Each row comes from the steps of one walk. Every step used is in the known rows, and no mark comes twice. Write the walk behind each row, first mark first.
Known rows:
gafa, vifo: [-6 -4 -2 -1  2 -1  2  2  4  9 -2 -3 -5 -1  1  2 -5  5 -3 -3  7  6 -2 -6
  2  4 -1 -5 -1  6 -5  4  3 -1 -2  5  5  1]
vifo, vozo, zulov, zuvak: [ 4  2  1  1  0  0  3  6  7  8 -2 -2  9  2 11  3 -2 -2  0  1 -6  4  4  2
  3  5  1  1  0  5 -4  8  9 -4 16  2  8  0]
zulov, napo, sulo, lanuz, vifo, vozo: [  2  10   0   0   3  12   0   6   7   6  -1   2  -2   1  -4  -7   8   0
   0   1   4  -2 -12  -9   0   0   4   1  14  -2  -4   4  -3  10   4   6
   5  -2]
pepa, vifo, vozo, zulov, zuvak: [ 3  3  3 -1  2  2  1 10  8  7 -2 -5 11 -1  7  0 -2 -7 -1  2 -5  1  4  3
  4  6  2  5 -1  7 -3  8  9 -6 28  1  7  0]
sulo, napo: [ -5 -18   3  -5   2  -5   1   5   4   7   1  -3   4   1   1 -10  -1   0
  -2  -2   5   2  -1   0   2   4  -4   2  -2   5  -6   1   0   3 -12   9
   3   1]
vifo, vozo: [ 2 -2  0  0  2 -2  2  8  7  7 -4 -2  6 -2  0  1  1  1 -2  1  6  3 -3 -2
  1  4 -5 -1  4  5 -4  5  3 -2  9  3  5  1]
sulo, lanuz, vifo, vozo, zulov, napo: [ 4 12  1  3  2 14  1  6  8  7 -1  2 -2  2  2 -1  4 -2  3  1  4  0 -2  3
  2  4  5  0  6 -2 -3  6  2 -5 28  5 10 -5]
nomi, vifo, napo, sulo: [ -6   0   3   1  -2  -4   1   0   3   3  -2   1  15   0  -8   1   0   0
  -7  -1  10   3  -6  -8   0   4   1 -12   3   4  -7   5   2  15 -12   3
   3   4]
pepa, vifo, vozo, zulov, napo, sulo: [ 1  1  3  1  1 12 -1 10  7  5 -2 -5  8 -2 -4 -2  4 -6 -4  2  5  1 -7 -8
  1  3  4  3 -1  7 -4  8  1  9 34  2  6 -2]
napo, vifo, vozo, zulov: [ 3 -2  0  2 -1  1  5  8  7  6 -2 -3  5 -1 -5 -4  1 -1  1  1  4  5  1 17
  5  7  1 -3 -3  4 -5  9  6  5 26  1  9  1]
zuvak, vifo, napo, sulo, lanuz, fekon: [ -3  19   4  -2   0   3   1   7   6   2  -3   4  16   0 -14   9   1  -2
  -6  -3  -7   1 -11 -11   2   7   3  -5  17   8 -10   5  -1  -8 -14  13
   4   0]
pepa, vifo, vozo: [ 2 -3  1 -2  3  0  1 11  7  7 -4 -5  7 -4 -4  0  0 -3 -3  1  7  1 -4 -2
  2  4 -4  3  2  7 -3  5  3 -3 19  3  5  1]
zulov, napo, vifo, vozo: [ 3  7 -1  2  0  5  3  8  6  5 -3 -3  1  1 -2 -6  5  2 -1  2  8  4 -3 11
  4  1 -1 -6  7  4 -4  4  1  5 14  1  5 -1]
lanuz, sulo, napo, vifo, vozo, zulov: [  3 -31  -1  -2   3  -6   4   8   6   6   2  -4   7   1  -4 -18   4  -4
   4   1   1   4   0  18   6   4  -4   9  -4   3   0   7   2  20  12   4
   9   0]
vozo, vifo, gafa: [ -6  -3   7 -10   5  -4   3   5   3   6   2  -1   9  -3   0   5  -1  -2
   2  -2   4   0  -2   8   3  11  -1  -4   2   5  -5   6   7  -5 -56   6
  -2   2]
zulov, zuvak, vifo: [ -5   8   3  -6   6  -4   2   4   5   6  -1  -1  17   2   7   6  -3   1
  -1  -1 -10   4   0   3   3   6   2  -1   3   5  -4   3   8  -7 -19   7
   2   2]
sulo, napo, vifo, vozo: [  3 -15  -2  -2  -1  -5   3   8   6   6  -1  -4   1   0  -5 -18   2   1
   1   1   6   4  -1  14   5   2  -5   3   2   5  -7   3   1  12   3   4
   5   3]
zulov, napo, vifo: [-4  8  2 -1  2  6  3  7  4  4  0 -3  1  2 -3 -4  2  1 -1 -1  8  3 -2 12
  4  3  2 -8  2  3 -4  1  1  3 -3  5  4 -2]
gafa, vifo, napo: [ -5  -1   0   4   1  -3   3   3   3  10  -5  -1  -3  -1   1   5  -7   5
  -4  -2   6   7  -3  -8   1   1  -2 -14   0   7  -6   6   2  -1  18   5
   5   2]
sulo, lanuz, fekon: [ -3  15   2  -4   0   5   2   6   7   3  -1   2   2   1  -4   5  -1  -2
  -2  -4   1  -1  -4  -4   3   9   1   1  15   7 -10   2   0 -21 -23  12
   6  -2]
sulo, napo, vifo, gafa: [ -7 -16   4 -10   2  -5   3   6   2   7   5  -3   3   0  -8 -17  -1   2
   3  -4   6   4   0  13   5  10  -1   0  -2   5  -9   2   1  12 -41   7
  -1   2]
vifo, vozo, zulov, napo, sulo: [ 1  1  1  3 -1  9  1  7  6  6 -2 -2  7  0  0 -1  4 -2 -4  2  4  3 -7 -9
  0  3  3  0  2  4 -4  7  1 10 26  2  7 -2]
pepa, vifo, napo, sulo, lanuz: [ -6   9   6  -1   1   3   0  11   5   6  -2  -1   9  -2 -14   0   1  -4
  -5  -2   0  -2 -10 -12   2   4   7  -2   8   6  -8   5  -2   7   5  12
   4   3]
nomi, sulo, napo: [ -3 -15   3  -5   0  -4   2   5   3   5   1  -4  -3   1  -1  -8  -3   0
  -2  -1  -6  -1  -3  -1   2   8  -2   4   5   5  -4   0  -4   6   5   9
   1   1]
vifo, napo: [ -4   2   5   3   1  -3   3   6   4   7  -4   0   9  -1  -1   7  -3   1
  -3  -1   5   3  -2  -3   1   3  -3 -13   0   5  -5   5   3  -3   9   7
   4   1]
pepa, vifo: [-6 -2  4 -5  4  2  1  9  6  6 -1 -5  8 -3 -4  2 -3 -3 -4 -1  7  0 -2  0
  3  7 -1  0 -3  6 -4  2  3 -5  1  7  4  1]
gafa, vifo, vozo, zulov: [ 3 -6 -4  3 -1  1  3  4  6 10 -4 -4 -4 -2  2  1 -4  2 -2  0  4  8  1 -3
  2  5  0 -1 -2  7 -5 10  5 -2 32 -1  9  0]
nomi, sulo, napo, vifo, gafa: [ -4 -14   6 -10   0  -4   3   6   2   4   5  -4  -4   1 -10 -15  -2   1
   4  -4  -5   2  -1  12   5  13   1   1   6   5  -6   2  -3  15 -22   8
  -3   2]

Which walk is each row?
[  4   6   1  -3   5  -4   2   6   7   6  -4  -1  17   0   7   4   0   1
  -1   2 -11   4  -1   2   3   2  -1   2   8   6  -3   5   9  -7  -1   2
   3   2] | zulov, zuvak, vifo, vozo
[ -2   2   6   0   3  -5   3   7   5   6  -4   0  10  -2   0   8   0  -3
  -1   0   4   0  -2   9   3   4  -4 -12   3   5  -4   8   7  -5 -10   8
   3   3] | vozo, vifo, napo
[ -1  16   3  -4   0   6   3   7   6   0  -1   1  -5   1  -6   7  -2  -4
  -1  -3 -10  -3  -6  -6   3  12   3   3  22   7  -8   2  -4 -17  -4  12
   4  -3] | nomi, sulo, lanuz, fekon
[ 2  0  1  4  3 13  0  6  7  6 -1 -1  1  0  1 -4  5 -1 -1  2  7  2 -6 -3
  1  2  1 -4 -1 -2 -2  8  1 13 25  1  7 -2] | lanuz, vifo, vozo, zulov, napo, sulo
[ -4   5   4  -4   5  -1   3   4   5   5  -1  -2  19   2   7   9  -4  -2
   0  -1 -12   5   3   8   4   9   5   0  -3   5  -3   6  10  -8  -2   5
   6   1] | vozo, zulov, zuvak, vifo
[ -6   4   7  -8   6  -1   3   3   3   6   2   0  20   2   6   9  -6   0
   2  -3 -13   6   4   5   3  13   6   0  -3   6  -4   6  11  -8 -26   5
   1   0] | vozo, zulov, zuvak, vifo, gafa
[-3  7  2  1  0  9  3  6  5  3  1 -3  3  2 -2 -2  1 -1  0 -1  6  4  2 17
  5  8  6 -7 -4  3 -4  4  3  2 17  5  7 -3] | vozo, zulov, napo, vifo
[ -6  12   4  -3   0   9  -1   6   5   5   1   0   3   2  -5  -2   5   0
  -4  -2   2  -1 -11 -12   1   4   9   2  12   4  -7   1  -4   5 -16  12
   4  -1] | zulov, napo, sulo, lanuz
[ 2  4  1  1  1  8  0  6  6  4 -2 -2 17  0 -4  4  4 -1 -4  2 -2  4 -8 -5
  0  4  4  1  3  5 -3  7  3  7 23  2  5 -1] | zuvak, vifo, vozo, zulov, napo, sulo
[ -6   6   3  -6   0   1   0   6   5   5   1   0   4   0 -10  -2   3   0
  -4  -2   0   0  -9 -10   1   7   7   3   8   4  -7   3  -2   8 -22  12
   5   2] | napo, sulo, lanuz
[ 3  3  1  4  0  8  2  7  7  6 -3 -2  5  0  5  3  1 -1 -1  2  5  4 -1  0
  1  3  1 -2  0  5 -3  6  3 -6 34  1  7 -4] | vifo, vozo, zulov, napo
[ -6   6   1   1  -2   0   1   4   4   9  -3   1  -4   0  -8   0  -2   3
  -4  -3   1   4 -10 -17   1   2   6  -6   9   6  -9   6  -2  10   3   9
   5   3] | gafa, vifo, napo, sulo, lanuz
[-1 12  5  2  2  4  3  6  5  5 -2  2 -5  2 -5  4 -2  0  3 -2 -7 -3 -5 -2
  2  7  3 -9 13 -1 -3  3 -3  0 25 10  4  0] | nomi, sulo, lanuz, vifo, napo
[ -3   9   3  -4   0   1   2   6   5   4   0  -1  -3   1  -5   3  -1  -1
   0  -2 -10  -2  -6  -4   3  11   7   3  14   5  -4   1  -3  -4   5  11
   3   0] | nomi, sulo, lanuz
[ -7 -29   4 -11   7  -9   3   5   2   6   5  -2   7   0  -7 -17   1   1
   5  -4   2   4  -3  13   6   9  -3   4  -1   3  -2   2  -1  20 -49   8
  -1   1] | lanuz, sulo, napo, vifo, gafa
[ -6  -1   5   2   1  -1   1   6   4   6  -3   0  10   0  -7   3   0   1
  -6  -1   4   3  -7 -10   0   2  -1 -12   1   4  -7   6   0  12   1   8
   3   4] | vifo, napo, sulo
[  1   3   0  -3   3   5   1   7   7   7  -1   1   0  -1  -8  -7   7   0
   0   0   3  -1 -10  -7   1   3   2   2  11  -2  -5   6  -1  12  -7   7
   6   1] | napo, sulo, lanuz, vifo, vozo
[ -4   8   5  -3   0  -2   1   7   5   5  -1   2   9  -1  -9   4   4  -4
  -2  -1  -2  -3  -9   0   2   4   5  -6  12   5  -7   7   2   6 -24  12
   4   4] | vozo, vifo, napo, sulo, lanuz
[ 2  1  0 -1  2  8  1  6  7  7  0  1  2  0 -6 -4  6 -3  1  0  0  0 -6 -3
  2  6  6  3  5 -2 -5  9  1 11 14  6  9  0] | napo, sulo, lanuz, vifo, vozo, zulov
[-6  4  6 -3  1  9  3  5  3  5  3 -1  4  1 -3 -2 -1  0  4 -3  6  5  2 14
  4 11  7 -8 -3  3 -5  5  4  4 -8  4  2 -2] | vozo, zulov, napo, vifo, gafa
[ 3  0 -3  2  0  0  3  3  6 10 -3 -3 -3  1 13  0 -4  1 -1  0 -5  8  4 -3
  3  3  1  0  1  7 -5 10  9 -3 24 -1  9  0] | gafa, vifo, vozo, zulov, zuvak
[ -2 -13   2  -5  -1  -3   3   7   4   3   2  -5  -6   2  -7 -15  -1   0
   1  -1  -5   1  -1  14   6   8   0   2   5   4  -5   0  -4  15   5   8
   2   2] | nomi, sulo, napo, vifo
[ -3   9   6   2   4  -3   3   5   5   5  -3   0  21   2   7  13  -5  -1
  -1   0 -13   5   3   5   3   5   3  -9  -2   5  -3   8  10  -9  16   6
   6   1] | vozo, zulov, zuvak, vifo, napo
[ -6   3   2  -5   4   5   1   5   5   6   1   1   0   0  -9  -5   4   0
  -1  -3   3  -2  -8  -5   2   6   5   0   6  -3  -6   3  -2  10 -21  11
   5   1] | napo, sulo, lanuz, vifo
[ -5 -30   2  -6   7  -9   2   5   3   7   2  -2   9   1   1 -10   0  -1
   0  -2   2   2  -3   0   3   4  -7   7  -3   4   0   1  -2  10 -23  10
   4   0] | lanuz, sulo, napo
[  2  10   1   2  -2  10   0   7   8   6  -1  -1   4   1  -4  -2   6  -3
  -2   1  -1   0  -9 -10   0   4  10   5  10   5  -6   7  -1   6  21   6
   8  -2] | vifo, vozo, zulov, napo, sulo, lanuz
[ -5   9   5   0  -1   0   1   7   5   6  -2   2   7   0 -10   2   2   0
  -4  -2  -1   0 -10 -12   1   3   6  -6   9   4  -8   5  -2   8  -3  12
   4   3] | vifo, napo, sulo, lanuz
[ -6  -4   1   3   0  -1   2   3   3   9  -4  -1  -2  -1  -4   1  -3   5
  -7  -3   5   6  -8 -15   1   0   0 -11   2   6  -8   8   0  14   8   5
   4   3] | gafa, vifo, napo, sulo
[ 4  8  1  3  2  7  2  6  7  5 -4 -2 15  1  1  8  1 -1 -2  2 -1  5 -2  3
  1  4  2  0  0  6 -2  5  5 -8 32  1  6 -3] | zuvak, vifo, vozo, zulov, napo
[ 2  2 -1  2 -2  7  1  0  6  2 -1 -1 12  0 -1 -2  3 -4 -6  2  9  4 -4 -5
  0  4  6 -2  3  4 -4  6  3 12 14 -3  6 -2] | nomi, vifo, vozo, zulov, napo, sulo
[ -4 -28   1  -7   5  -8   3   7   3   5   3  -4   6   2  -6 -17   2  -1
   3  -2   4   3  -3  16   6   5  -5   5  -2   2   0   2  -2  19 -25  10
   4   1] | lanuz, sulo, napo, vifo
[ -4   6   4   1   4  -4   2   6   4   6  -5   0  19   0  -5  11  -3   2
  -4  -1  -1   5  -4  -1   2   3  -2 -12   0   6  -4   3   5  -6   8   7
   3   2] | zuvak, vifo, napo
[ -4   8   7   1   2  -1   1   5   4   5  -2   0  23   2   1   8  -3  -1
  -3   0 -14   5  -2  -3   2   4   6  -8  -1   5  -4   8   8   6   7   6
   5   3] | vozo, zulov, zuvak, vifo, napo, sulo
[ -3  10   4   2   4   3   3   6   5   8  -3   3   1   0  -4   3  -1   1
   1  -2   3   0  -3   1   2   4   1 -10   6  -1  -5   4   1  -4   7  11
   6   0] | sulo, lanuz, vifo, napo
[ -5  10   3  -1  -2  -1   1   1   4   3  -2   3  13   1 -11   0   1  -2
  -5  -2   4   1  -8  -9   1   5   9  -6  12   5  -8   4   0  10 -16   7
   5   3] | nomi, vifo, napo, sulo, lanuz
